Known rows, with every step that occurs:
betusu kori takuv mume: [ 0.11 -0.03 -0.23  0.01  0.25  0.52 -0.14 -0.07 -0.19 -0.07 -0.32 -0.26
 -0.13 -0.29 -0.28 -0.15  0.22  0.08  0.00 -0.10  0.01]
papev penun kori takuv: [ 0.09 -0.04  0.21  0.41 -0.03  0.00  0.19  0.28 -0.19 -0.69 -0.23 -0.59
 -0.09 -0.20  0.08 -0.15 -0.16  0.32 -0.04 -0.24  0.01]
betusu mume penun: [ 0.17 -0.16 -0.19 -0.13  0.45  0.14  0.06 -0.30 -0.26  0.00 -0.21 -0.21
 -0.18 -0.12  0.05  0.16 -0.05 -0.36  0.06  0.17 -0.35]
papev penun kori: [ 0.19  0.00  0.11  0.24  0.00  0.00  0.27  0.23 -0.16 -0.68 -0.28 -0.62
 -0.20 -0.03  0.26 -0.16 -0.17  0.21 -0.09 -0.21 -0.05]
takuv mume: [ 0.31 -0.10 -0.32 -0.24  0.38  0.38 -0.20 -0.11 -0.25 -0.02 -0.06 -0.63
 -0.38 -0.06  0.27 -0.02  0.09 -0.15 -0.15  0.31  0.09]
penun kori takuv: [-0.09 -0.17  0.20  0.40  0.15  0.11 -0.09  0.22  0.06 -0.33 -0.31 -0.40
 -0.26 -0.36 -0.30 -0.04 -0.04  0.43  0.19 -0.23 -0.16]
betusu kori takuv: [ 0.18  0.12  0.04  0.11  0.18  0.48 -0.12  0.04 -0.11 -0.19 -0.24 -0.20
 -0.10 -0.31 -0.52  0.00  0.03  0.19  0.12 -0.31 -0.14]
meser damuk: [ 0.43  0.15  0.31 -0.20  0.25  0.33 -0.51  0.01 -0.15  0.12  0.08 -0.28
 -0.52  0.05  0.23  0.21  0.03 -0.17 -0.05 -0.01 -0.15]
penun kori betusu: [-0.13 -0.01  0.16  0.05  0.13 -0.08 -0.09  0.30  0.14 -0.07 -0.52 -0.42
 -0.33 -0.15  0.06 -0.15  0.19  0.45  0.23 -0.19 -0.40]
sege penun kori takuv mume damuk meser: [-0.22 -0.12  0.00  0.18  0.33  0.01 -0.28 -0.23 -0.06 -0.15 -0.15 -0.03
 -0.06 -0.41 -0.09 -0.20  0.36  0.42 -0.05 -0.18 -0.16]
mume penun: [ 0.20 -0.04  0.06 -0.35  0.43  0.36 -0.02 -0.15 -0.04 -0.44 -0.13 -0.32
 -0.18 -0.11  0.19  0.30 -0.08 -0.38 -0.08 -0.19 -0.03]
mume betusu: [ 0.36  0.21  0.12 -0.30  0.34  0.31 -0.03  0.02  0.13 -0.23  0.09 -0.48
 -0.60  0.18  0.06  0.24  0.05  0.12  0.16 -0.12  0.01]
papev penun kori takuv mume: [ 0.02 -0.16 -0.01  0.32  0.04  0.04  0.19  0.21 -0.23 -0.61 -0.30 -0.64
 -0.11 -0.16  0.26 -0.27 -0.02  0.24 -0.13 -0.08  0.14]
takuv mume penun kori: [-0.10 -0.40 -0.39 -0.25  0.46  0.29  0.03 -0.19 -0.02 -0.30 -0.50 -0.41
 -0.30 -0.09  0.51 -0.10  0.26 -0.29 -0.21  0.06  0.14]
betusu mume: [ 0.35 -0.03 -0.14  0.07  0.31  0.11 -0.07 -0.17 -0.34  0.19 -0.06 -0.36
 -0.30 -0.11 -0.18  0.08 -0.13 -0.04  0.17  0.32 -0.47]
takuv mume damuk meser betusu kori: [-0.07 -0.28 -0.42 -0.70  0.43  0.44 -0.14 -0.19 -0.32  0.22 -0.10 -0.09
 -0.35  0.14  0.26 -0.10  0.59 -0.22  0.00  0.20  0.23]
meser betusu kori takuv: [ 0.33 -0.12 -0.25 -0.32  0.43  0.55  0.06  0.16 -0.04 -0.01 -0.26 -0.22
 -0.23 -0.06 -0.10  0.03  0.35  0.22  0.22 -0.18 -0.01]
papev penun: [ 0.50  0.21  0.15  0.00  0.07  0.16  0.14  0.15 -0.35 -0.58  0.05 -0.69
 -0.14 -0.01  0.24  0.05 -0.27  0.00 -0.14 -0.08  0.01]
mume penun kori: [-0.09 -0.26  0.02 -0.13  0.36  0.19  0.13 -0.05  0.13 -0.54 -0.50 -0.25
 -0.24 -0.15  0.21  0.10  0.03 -0.16 -0.02 -0.32 -0.10]
damuk meser betusu kori takuv mume penun: [ 0.07 -0.34 -0.57 -0.64  0.31  0.26 -0.18 -0.07 -0.45 -0.03 -0.11 -0.06
  0.02 -0.10  0.23  0.26  0.52 -0.02  0.06  0.22  0.31]
sege penun kori: [ 0.21  0.10  0.02  0.25  0.34  0.08 -0.09 -0.14  0.14 -0.33 -0.29 -0.28
 -0.19 -0.33 -0.06 -0.12  0.07  0.46 -0.08 -0.34 -0.41]
takuv mume penun kori betusu: [-0.21 -0.33 -0.34 -0.34  0.43  0.19 -0.03 -0.08  0.01 -0.15 -0.59 -0.40
 -0.25 -0.09  0.59 -0.17  0.41 -0.18 -0.14  0.07  0.04]
papev penun kori takuv mume damuk: [-0.17 -0.19  0.15  0.22  0.10  0.11  0.21  0.16 -0.17 -0.54 -0.27 -0.47
 -0.19 -0.09  0.21 -0.36  0.07  0.12 -0.10 -0.21  0.13]

Rows:
[ 0.08 -0.28 -0.31 -0.51  0.56  0.67  0.08  0.02 -0.04  0.12 -0.30 -0.12
 -0.33  0.06  0.04 -0.17  0.59  0.01  0.16 -0.15  0.12]  meser betusu kori takuv mume damuk
[ 0.20 -0.02 -0.43 -0.41  0.40  0.50  0.00 -0.17  0.01 -0.03 -0.26 -0.41
 -0.55  0.19  0.28 -0.13  0.41 -0.05 -0.05  0.07  0.19]  takuv mume betusu kori
[ 0.27 -0.03 -0.32 -0.40  0.44  0.38 -0.10 -0.13 -0.04 -0.06 -0.03 -0.59
 -0.60  0.19  0.40  0.01  0.27 -0.07 -0.05  0.21  0.22]  takuv mume betusu
[-0.04 -0.08  0.02 -0.17  0.27  0.01 -0.19 -0.25 -0.47  0.34  0.15  0.01
 -0.27 -0.03 -0.28  0.11  0.08 -0.16  0.22  0.30 -0.36]  betusu mume damuk meser
[-0.16 -0.33 -0.08  0.32  0.23  0.16 -0.11  0.11  0.00 -0.22 -0.39 -0.46
 -0.29 -0.32 -0.07 -0.19  0.14  0.32  0.07 -0.02  0.00]  penun kori takuv mume
[-0.19 -0.29 -0.10  0.21  0.26  0.16 -0.04  0.11  0.12 -0.25 -0.37 -0.44
 -0.44 -0.17  0.00 -0.18  0.26  0.38  0.14 -0.08  0.08]  penun kori takuv mume betusu
[ 0.22 -0.30 -0.47 -0.58  0.35 -0.02 -0.14 -0.12 -0.55  0.12  0.07 -0.13
 -0.08  0.00  0.25  0.42  0.27 -0.07  0.18  0.45 -0.02]  damuk meser betusu mume penun
[ 0.35 -0.20 -0.44 -0.45  0.27 -0.04 -0.22 -0.02 -0.60  0.25  0.17 -0.22
 -0.16  0.00  0.10  0.36  0.22  0.13  0.26  0.54 -0.09]  damuk meser betusu mume
[-0.36 -0.50 -0.16 -0.07  0.30  0.13 -0.10  0.13 -0.10 -0.04 -0.28 -0.18
 -0.31 -0.15  0.05 -0.15  0.46  0.30  0.19  0.03  0.14]  penun kori takuv mume damuk meser betusu
[ 0.27  0.23 -0.04 -0.30  0.30  0.44  0.07 -0.03  0.18 -0.22 -0.19 -0.25
 -0.52  0.19 -0.10  0.06  0.21  0.14  0.16 -0.32 -0.04]  mume betusu kori
[-0.06 -0.32 -0.22  0.05  0.40  0.02  0.17 -0.24 -0.11 -0.08 -0.49 -0.14
 -0.21 -0.15  0.04  0.01  0.05 -0.18  0.09  0.08 -0.41]  betusu mume penun kori
[ 0.47 -0.24 -0.40 -0.35  0.56  0.27  0.10  0.00 -0.23  0.28 -0.12 -0.37
 -0.40  0.11  0.16  0.10  0.21  0.04  0.27  0.32 -0.26]  meser betusu mume
[-0.21  0.04  0.07  0.04  0.28 -0.25 -0.21 -0.18 -0.02  0.17 -0.31  0.07
 -0.07 -0.28 -0.06 -0.23  0.44  0.48  0.12 -0.14 -0.63]  sege penun kori betusu mume damuk meser
[-0.21 -0.30  0.11  0.05  0.33  0.18  0.05  0.00  0.12 -0.53 -0.42 -0.22
 -0.13 -0.30  0.02  0.10  0.03 -0.04  0.02 -0.34 -0.03]  mume penun kori takuv
[-0.13 -0.13  0.09 -0.53  0.33  0.33 -0.17  0.01 -0.24  0.10  0.11  0.14
 -0.23  0.00 -0.22  0.12  0.42  0.00  0.27 -0.15  0.07]  mume damuk meser betusu kori takuv
[-0.05 -0.10  0.03 -0.67  0.35  0.35 -0.12 -0.04 -0.23  0.11  0.05  0.11
 -0.31  0.12 -0.08  0.13  0.41 -0.08  0.21 -0.13  0.02]  mume damuk meser betusu kori
[-0.09 -0.06 -0.08 -0.09  0.32  0.59 -0.11 -0.11 -0.11 -0.01 -0.30 -0.09
 -0.22 -0.20 -0.32 -0.24  0.31 -0.04  0.02 -0.24  0.02]  betusu kori takuv mume damuk
[-0.09 -0.29 -0.10 -0.34  0.40  0.35 -0.31 -0.01 -0.33  0.12  0.15 -0.24
 -0.24 -0.13  0.02  0.04  0.38  0.00  0.11  0.21  0.28]  kori takuv mume damuk meser betusu
[ 0.17  0.20  0.05 -0.14  0.27  0.43  0.00  0.01  0.15 -0.24 -0.13 -0.22
 -0.42  0.03 -0.27  0.06  0.22  0.25  0.22 -0.35  0.02]  mume betusu kori takuv
[ 0.06  0.09  0.18  0.11 -0.02 -0.16  0.20  0.37 -0.11 -0.49 -0.39 -0.62
 -0.15 -0.04  0.36 -0.25  0.03  0.33  0.00 -0.20 -0.18]  papev penun kori betusu
[ 0.02  0.04  0.00 -0.30  0.36 -0.06 -0.11 -0.03 -0.16  0.25 -0.33 -0.24
 -0.12 -0.11  0.17  0.02  0.23 -0.08  0.19  0.14 -0.52]  kori betusu mume penun
[-0.14 -0.09 -0.13 -0.17  0.20  0.43 -0.23 -0.12 -0.30  0.03 -0.18 -0.01
 -0.09 -0.24 -0.33 -0.12  0.36  0.01  0.04 -0.10  0.09]  betusu kori takuv mume damuk meser
[ 0.04 -0.44 -0.48 -0.43  0.31 -0.12 -0.05 -0.06 -0.42  0.07 -0.15 -0.06
 -0.11 -0.02  0.26  0.30  0.34  0.07  0.24  0.37 -0.06]  damuk meser betusu mume penun kori
[ 0.46 -0.09 -0.35 -0.49  0.46  0.55  0.14  0.09 -0.03 -0.01 -0.32 -0.27
 -0.35  0.10  0.09  0.03  0.35  0.10  0.18 -0.14 -0.07]  meser betusu kori
